Every row comes from one small tree of marks. Brackets hold a mark, then the marks that hang from it, in alphabetical order. Every link used is in the known rows. Which tree was each row made from?
(in the rows, 128 means zero)
Known rows
[Q P S]: [157 101 132  89 134 155 170 124 112 129 122 191 145 157 168 143 119 121
 134 110 144  99 155  97]
[K [Q [S B] [X Y]]]: [180 109 156  84  91 133 147 159  90 127 112 171 154 151 174 114 128 145
 135  80 166 132 185 103]
[P [Q [X Y]]]: [158 128 154 107 128 146 166 157 134 149 167 156 142 126 169 105 123 151
 116  58 154 126 174  79]
[P [Q [S [B U]] X]]: [172 106 137  61  78 159 123 157  67 111 133 163 167 149 170 127 129 154
 156  72 146 127 164  85]
[Q P S [X Y]]: [175 101 148  98 117 153 175 141 120 135 137 174 155 148 173 124 119 138
 124  92 143 109 179 103]
[P [Q S]]: [138 111 144  81 147 158 163 145 109 123 132 196 134 142 164 134 118 125
 129  88 155 116 145  84]
[U [B S]]: [150 130 134 113  77 153 121 122  95 139 122 158 154 157 162 132 149 150
 158  93 136 110 164 109]
[K [Q [X Y]]]: [174 129 158 119 122 126 166 145 129 150 141 153 144 142 172 106 127 150
 124  72 174 121 194  95]
[U [B [S [Q P]]]]: [154 108 105  88  61 163 150 125  88 144 109 143 176 149 169 131 159 124
 166  91 121 104 163  99]
[P [Q S [X [Y W]]]]: [157 111 166  96 115 174 171 185 111 130 126 185 156 131 166  98 130 149
 115  57 156 126 171  92]
[B S]: [150 132 145 120 108 140 143 120 112 142 134 168 139 151 150 128 138 149
 139 104 139 108 162 110]
[B [S Q] U]: [146 124 120 114  62 155 145 136  88 147 112 145 157 139 140 113 159 149
 159 100 126 112 174 120]
[X [Y W]]: [144 133 149 147 107 162 170 170 138 165 114 180 136 130 149  86 142 152
 112  75 148 118 178 105]
[Q P [S B] [X Y]]: [183  99 139  82  85 149 154 152 100 132 127 170 163 150 174 121 126 142
 133  88 135 119 176 100]
[Q [X [Y W]]]: [169 134 156 147 101 155 163 172 138 154 139 164 142 132 151  87 139 169
 116  63 148 123 188 100]
[W D]: [153 140 137 127 121 143 163 138 126 136 127 155 131 145 140 120 142 144
 137  83 156 116 157 102]
[X Q]: [154 123 143 135 153 141 147 110 123 151 137 197 136 158 151 138 130 151
 131  91 167 114 156  93]
[Q P S [X [Y W]]]: [176 101 154 104 103 171 179 164 115 134 115 181 168 146 171 106 131 144
 120  78 145 110 181 102]
[Y [W D] [X Q]]: [162 134 158 148 115 164 187 149 122 145  94 186 172 155 126 114 173 149
 116  65 175 127 162 115]
[K [Q P S [X Y]]]: [182  95 156  75 123 143 182 137 105 131 117 170 169 156 191 125 118 124
 128  86 171 108 186  98]
[B [S [Q P X]]]: [178 111 124  95  84 143 164 125 105 134 144 137 167 144 160 127 145 141
 152  90 123 107 171  95]
[B S U]: [152 129 140 117  78 152 130 121  89 144 120 155 158 155 153 123 145 158
 155 103 138 105 173 121]
[U [B [S [Q P X]]]]: [178 109 112  87  55 156 143 125  89 132 132 127 182 150 172 132 156 141
 170  80 121 109 173  94]
[D W]: [148 143 147 137 128 161 162 137 116 126 131 172 136 140 156 120 140 151
 141  91 151 110 157  88]
[X Q [Y [W D]]]: [153 129 161 145 118 167 171 159 115 157  90 184 163 148 145  98 159 158
 120  57 175 123 167 115]
[Q P]: [159 119 124 109 133 145 169 118 131 147 139 169 144 148 167 131 124 129
 132  97 144  99 161  85]
[B U]: [150 131 129 127 102 151 142 132 113 149 129 161 138 147 150 117 135 153
 144  97 146 109 174 103]
[Q P [S B]]: [165  99 121  75 102 152 149 134  92 126 112 187 153 159 170 139 126 125
 144 105 136 109 152  94]
[B [S [Q P X]] U]: [179 108 118  91  55 154 152 126  83 137 130 123 187 147 162 122 152 149
 166  90 123 104 182 106]

Write each row's tree
[166 113 141 123 141 147 188 107 133 155 128 194 172 163 155 141 144 127
 114  95 162 110 163  97]
[Y [X [Q P]]]
[190 114 139  88 132 128 169 117 117 134 145 149 163 159 187 132 120 132
 141  78 173 102 177  74]
[K [Q P X]]
[162 112 151  81 140 151 156 145 110 113 156 180 141 142 166 136 115 142
 132  76 155 121 156  79]
[P [Q S X]]
[149 122 159 150 129 163 163 151 125 169 107 203 152 146 151 101 145 159
 113  71 166 119 171 105]
[X Q [Y W]]
[178 114 112 107 110 142 175 135 129 139 156 143 148 134 157 124 135 137
 141  82 131 111 171  78]
[S [Q P X]]
[172 119 149 124 115 169 200 138 118 145  89 180 196 162 146 121 170 133
 119  66 173 114 161 105]
[Y [W D] [X [Q P]]]
[172 114 121 114  99 147 187 152 136 157 147 143 151 125 161 105 139 139
 127  77 131 116 185  91]
[S [Q P [X Y]]]
[147 104 129  61  85 166 130 157  66 122 109 178 160 148 168 126 132 137
 152  85 146 123 154  91]
[P [Q [S [B U]]]]
[170 123 166 120  92 169 173 183 110 124 101 166 155 141 144  95 149 160
 127  63 156 126 178 120]
[Q S [X [Y [W D]]]]
[147 107 135  66 115 155 142 154  88 120 123 191 141 143 166 132 125 130
 137  83 147 126 143  82]
[P [Q [S B]]]
[172  92 138  89 110 155 169 122  94 133 101 212 182 172 158 150 145 123
 126 103 154 120 155 105]
[Y [X [Q P [S B]]]]
[175 111 171 105 109 155 171 171 106 132 100 183 158 146 169  98 134 148
 122  70 175 122 190 106]
[K [Q S [X [Y W]]]]
[190 100 129  75  95 144 143 135  93 115 136 171 159 160 172 140 123 142
 148  93 136 114 162  88]
[Q P [S B] X]
[154 124  99 111  54 151 136 157  91 149 113 147 144 132 140 106 156 149
 158  88 126 125 171 100]
[S [B U] Q]
[171  85 127  73  94 165 130 117  57 132  90 197 188 179 176 148 135 139
 159 102 153 107 158 103]
[X [Q P [S [B U]]]]
[182 125 150 118  91 166 185 168 123 143 116 139 178 141 162  92 150 151
 127  51 154 113 181 101]
[Q P [X [Y [W D]]]]
[147 105 165 131 131 174 163 155 107 149  88 225 153 153 152 112 140 151
 115  84 166 120 167 117]
[X [Q S] [Y W]]
[156 110 162  89 130 156 167 162 116 129 148 179 144 134 169 117 118 143
 118  72 155 127 170  91]
[P [Q S [X Y]]]
[157 106 143 120 143 151 173 116 125 168 125 192 163 156 174 127 130 136
 119  87 162 106 168  97]
[X [Q P] Y]
[164 108 152  73  98 152 147 173  96 126 139 174 152 136 171 113 125 147
 127  66 146 136 165  89]
[P [Q [S B] [X Y]]]
[177 118 142 116 115 142 173 137 138 153 156 153 153 141 173 112 124 146
 121  79 143 109 183  92]
[Q P [X Y]]
[178 124 107 110  48 145 129 158  91 138 136 131 151 134 142 106 152 166
 162  77 125 131 182  94]
[S [B U] [Q X]]
[165  96 154 111 127 175 194 135 109 137  88 222 187 167 153 136 151 125
 112  92 163 111 160 108]
[Y W [X [Q P S]]]
[156 107 110  92  62 161 160 125  82 147 107 139 180 146 159 121 155 132
 162 102 122  99 172 111]
[B [S [Q P]] U]
[187 109  98  87  48 150 143 147  86 138 132 126 175 140 162 114 148 149
 165  78 123 117 180  86]
[S [B U] [Q P X]]
[155 102 156 115  98 170 144 165  87 146  79 220 161 155 154 109 147 153
 124  79 157 129 163 114]
[X [Q [S B]] [Y W]]
[172 111 133 104  74 147 176 141 113 152 137 135 171 133 163 109 149 142
 137  84 121 112 184 109]
[B [S [Q P [X Y]]]]
[173 141 159 141  90 159 172 179 128 143 120 145 154 133 143  84 153 168
 124  49 157 126 183 109]
[Q [X [Y [W D]]]]
[181 103 139  90 128 147 163 125 113 118 145 175 151 158 170 142 116 138
 139  98 145 104 165  90]
[Q P S X]
[169 125 122 111  55 150 128 136  94 131 137 132 159 144 152 125 160 158
 168  78 124 122 175 102]
[U [B [S [Q X]]]]
[158 127 156 154 127 161 178 141 132 156 111 205 162 154 134 117 160 151
 108  78 166 124 166 104]
[Y W [X Q]]
[148 139 152 141  97 167 179 178 129 154  97 161 148 132 142  83 157 151
 119  62 157 121 173 114]
[X [Y [W D]]]
[165  95 139  69 140 146 178 119  99 125 103 187 158 165 186 143 118 107
 139 104 172  98 163  91]
[K [Q P S]]
[166  96 117  70  72 163 137 136  70 128  98 174 171 162 171 133 133 132
 158 107 135 105 164 102]
[Q P [S [B U]]]
